Each row was made from one small tree. The marks that hang from a mark follow it in brackets, in the order of their numbers. Every link used is in the known rows. Write each row's tree.
Known rows:
q_548[q_791[q_464[q_804[q_93] q_858]]]: [-3.42 -1.39 -0.66 -1.49 -1.73  1.18 -0.82 -1.61  4.13 -1.41 -3.47 -5.38
  0.22 -1.31 -1.91 -3.62  4.42]
q_804[q_93 q_464[q_791]]: [-3.67  5.57  1.39 -0.55 -2.05  4.69  5.16 -2.57  6.03 -0.73 -3.80 -5.30
 -1.88 -0.45 -3.46 -3.60  5.59]
q_478[q_791[q_464[q_804[q_93] q_858]]]: [-3.48  0.97 -0.35 -1.92 -0.56  1.94 -0.36 -2.36  4.67 -1.32 -1.93 -7.17
 -0.77  0.35 -2.30 -3.03  3.53]
q_464[q_791 q_804[q_93[q_26]] q_858]: [-6.07  1.48 -0.43  0.99 -2.27  4.21  1.13 -1.64  4.63 -0.67 -3.25 -7.05
 -1.60 -0.05 -4.36 -4.98  4.29]
q_478[q_791[q_464[q_804[q_93[q_26]] q_858]]]: [-3.74  1.66 -0.22 -1.96  0.08  2.66 -2.59 -0.80  5.67 -0.82 -2.92 -7.85
 -0.48  0.33 -3.26 -3.92  3.13]
q_464[q_791[q_478] q_804[q_93[q_26]] q_858]: [-5.93  1.06 -0.43  0.90 -2.19  4.42  2.65 -1.29  4.64 -0.66 -2.09 -5.60
 -0.87 -0.77 -3.03 -3.68  2.22]
q_548[q_791]: [-0.95  3.09  2.71 -2.92 -5.55  2.47  3.73 -1.13  4.81 -2.02 -5.14 -2.16
 -2.99 -0.51 -2.10 -0.51  6.03]
q_791[q_464[q_804 q_858] q_478]: [-2.37  0.15 -0.86 -0.53 -2.50 -0.29  2.01 -2.30  3.32 -2.77 -0.76 -3.73
 -0.95  0.14 -0.45 -2.53  3.27]
q_804[q_93 q_464[q_791[q_478] q_858]]: [-4.66  2.58 -0.24 -0.48 -2.17  3.82  6.72 -2.87  4.72 -1.62 -1.10 -3.30
 -0.62 -0.55 -2.11 -4.24  3.39]
q_478[q_791[q_464[q_858]]]: [-0.72  2.53  1.58 -1.57 -3.17  0.15  2.30 -2.59  4.83 -2.54 -1.25 -3.17
 -2.28  1.29 -1.63 -2.30  5.69]
q_478[q_791[q_464[q_804 q_858]]]: [-2.04  1.25  0.02 -1.87 -1.78  0.56  0.87 -3.01  4.06 -2.57 -1.21 -5.05
 -1.24  1.00 -1.70 -2.61  4.45]
q_858[q_464[q_791[q_478] q_804[q_93[q_26]]]]: [-6.05  2.98 -1.25 -0.35 -2.30  5.38  2.29 -1.39  5.25 -0.88 -4.21 -6.33
 -2.34 -3.44 -2.72 -1.00  2.35]
q_548[q_791[q_478]]: [-0.86  2.63  2.61 -3.12 -5.42  2.78  5.10 -0.73  4.86 -1.99 -3.88 -0.80
 -2.24 -1.23 -0.77  0.88  3.98]
q_478[q_791[q_464[q_804[q_93]]]]: [-2.33  3.51  1.21 -2.07 -0.18  3.02 -0.47 -1.70  6.00 -0.56 -3.42 -7.63
 -1.33 -0.43 -2.35 -0.99  3.71]
q_804[q_93[q_26] q_464[q_791[q_478] q_858]]: [-5.03  3.26 -0.21 -0.77 -1.48  4.53  4.52 -1.35  5.81 -1.06 -2.12 -4.13
 -0.27 -0.53 -3.11 -5.18  3.04]
q_26[q_93]: [-2.22  6.22  1.56 -2.48 -3.72  3.30  3.79 -0.33  5.58 -2.47 -5.19 -3.90
 -3.33  0.45 -3.07 -2.43  7.23]
q_548[q_791[q_464]]: [ 0.47  2.70  2.86 -1.67 -3.98  0.50  1.76 -1.18  5.62 -1.75 -4.41 -1.88
 -1.97 -1.11 -1.28 -0.95  6.72]
q_791[q_464]: [ 0.03  4.33  2.46 -0.18 -3.72  0.19  1.95 -1.63  5.29 -1.91 -3.66 -3.69
 -3.23  0.39 -1.73 -1.59  6.58]

Write each row's tree:
[-2.93  3.80  0.71  0.09 -5.60  2.93  7.10 -3.18  4.47 -2.68 -2.59 -1.66
 -4.25 -2.54 -1.14  0.55  4.96]
q_858[q_464[q_791[q_478]]]
[-4.10  0.72 -0.22  0.86 -3.99  2.30  6.10 -3.43  3.12 -2.45 -0.35 -2.69
 -1.80 -0.03 -1.55 -2.28  3.53]
q_464[q_791[q_478] q_804 q_858]
[-3.70  6.07  0.75 -3.44 -1.48  4.69  0.94  0.20  6.38 -0.73 -5.99 -7.24
 -1.85  0.29 -4.05 -4.49  4.09]
q_804[q_93[q_26] q_464]
[-4.45  3.00 -0.91 -0.01 -4.47  3.09  4.27 -3.93  3.69 -2.73 -3.65 -5.00
 -3.90 -2.04 -2.51 -1.09  5.67]
q_858[q_464[q_791 q_804]]
[-0.59 -0.27  1.22 -1.64 -4.08 -0.37  3.36 -1.37  4.34 -2.65 -1.76 -0.02
 -0.65 -1.12  0.06 -1.47  4.55]
q_548[q_791[q_464[q_858] q_478]]
[-2.61  0.47 -0.77 -0.25 -2.71 -0.51  0.57 -2.73  3.31 -2.77 -2.04 -5.19
 -1.65  0.96 -1.70 -3.94  5.27]
q_791[q_464[q_804 q_858]]
[-5.87  2.73 -1.16  0.26 -3.03  4.51  2.96 -3.34  4.31 -1.47 -4.34 -6.99
 -3.38 -2.68 -3.09 -1.58  4.74]
q_858[q_464[q_791 q_804[q_93]]]
[-3.78 -0.20 -1.09 -0.29 -1.32  1.16  0.71 -1.61  3.84 -1.56 -1.51 -5.76
 -0.42 -0.60 -0.92 -3.06  2.35]
q_791[q_464[q_804[q_93] q_858] q_478]
[-2.87  2.00  1.41  1.22 -5.33  1.99  7.39 -3.03  3.82 -2.39 -0.46 -0.84
 -2.82  0.15 -1.46 -1.87  4.80]
q_464[q_791[q_478] q_858]
[-3.39  3.29  0.05 -0.37 -3.55  2.09  6.50 -3.91  4.15 -2.92 -1.59 -2.81
 -1.84  0.96 -2.85 -5.15  6.32]
q_804[q_464[q_791 q_858]]
[-5.39  0.81 -1.28 -1.19 -3.10  2.89  1.22 -2.00  3.07 -1.85 -3.34 -7.40
 -2.15  0.78 -3.05 -4.15  3.57]
q_464[q_804[q_93] q_858]
[-2.13  5.31  1.59 -1.02 -3.16  3.51  7.82 -2.83  5.45 -2.04 -1.90 -1.85
 -1.62 -0.46 -1.58 -1.62  4.46]
q_804[q_464[q_791[q_478]]]
[-1.99 -1.14 -0.41 -1.64 -2.95 -0.29  0.54 -2.22  3.63 -2.72 -2.82 -3.37
 -0.36 -0.60 -1.38 -3.21  5.32]
q_548[q_791[q_464[q_804 q_858]]]
[-5.80  2.30 -1.23  0.04 -2.98  4.70  4.44 -2.89  4.26 -1.50 -3.21 -5.58
 -2.64 -3.41 -1.82 -0.17  2.71]
q_858[q_464[q_791[q_478] q_804[q_93]]]
[-4.75  3.62  1.13  0.54 -1.85  5.47  2.62 -0.52  5.98  0.22 -3.63 -6.10
 -1.54 -1.47 -3.09 -1.58  2.35]
q_464[q_791[q_478] q_804[q_93[q_26]]]
[-0.95  3.76  1.50 -2.28 -1.52  1.62  0.79 -2.37  5.36 -1.72 -2.75 -5.52
 -1.84  0.31 -1.78 -0.49  4.57]
q_478[q_791[q_464[q_804]]]
[-5.20  3.64 -0.04 -0.53 -1.63  4.20  3.06 -1.67  5.73 -1.02 -3.27 -5.69
 -0.96  0.24 -4.38 -6.50  5.07]
q_804[q_93[q_26] q_464[q_791 q_858]]
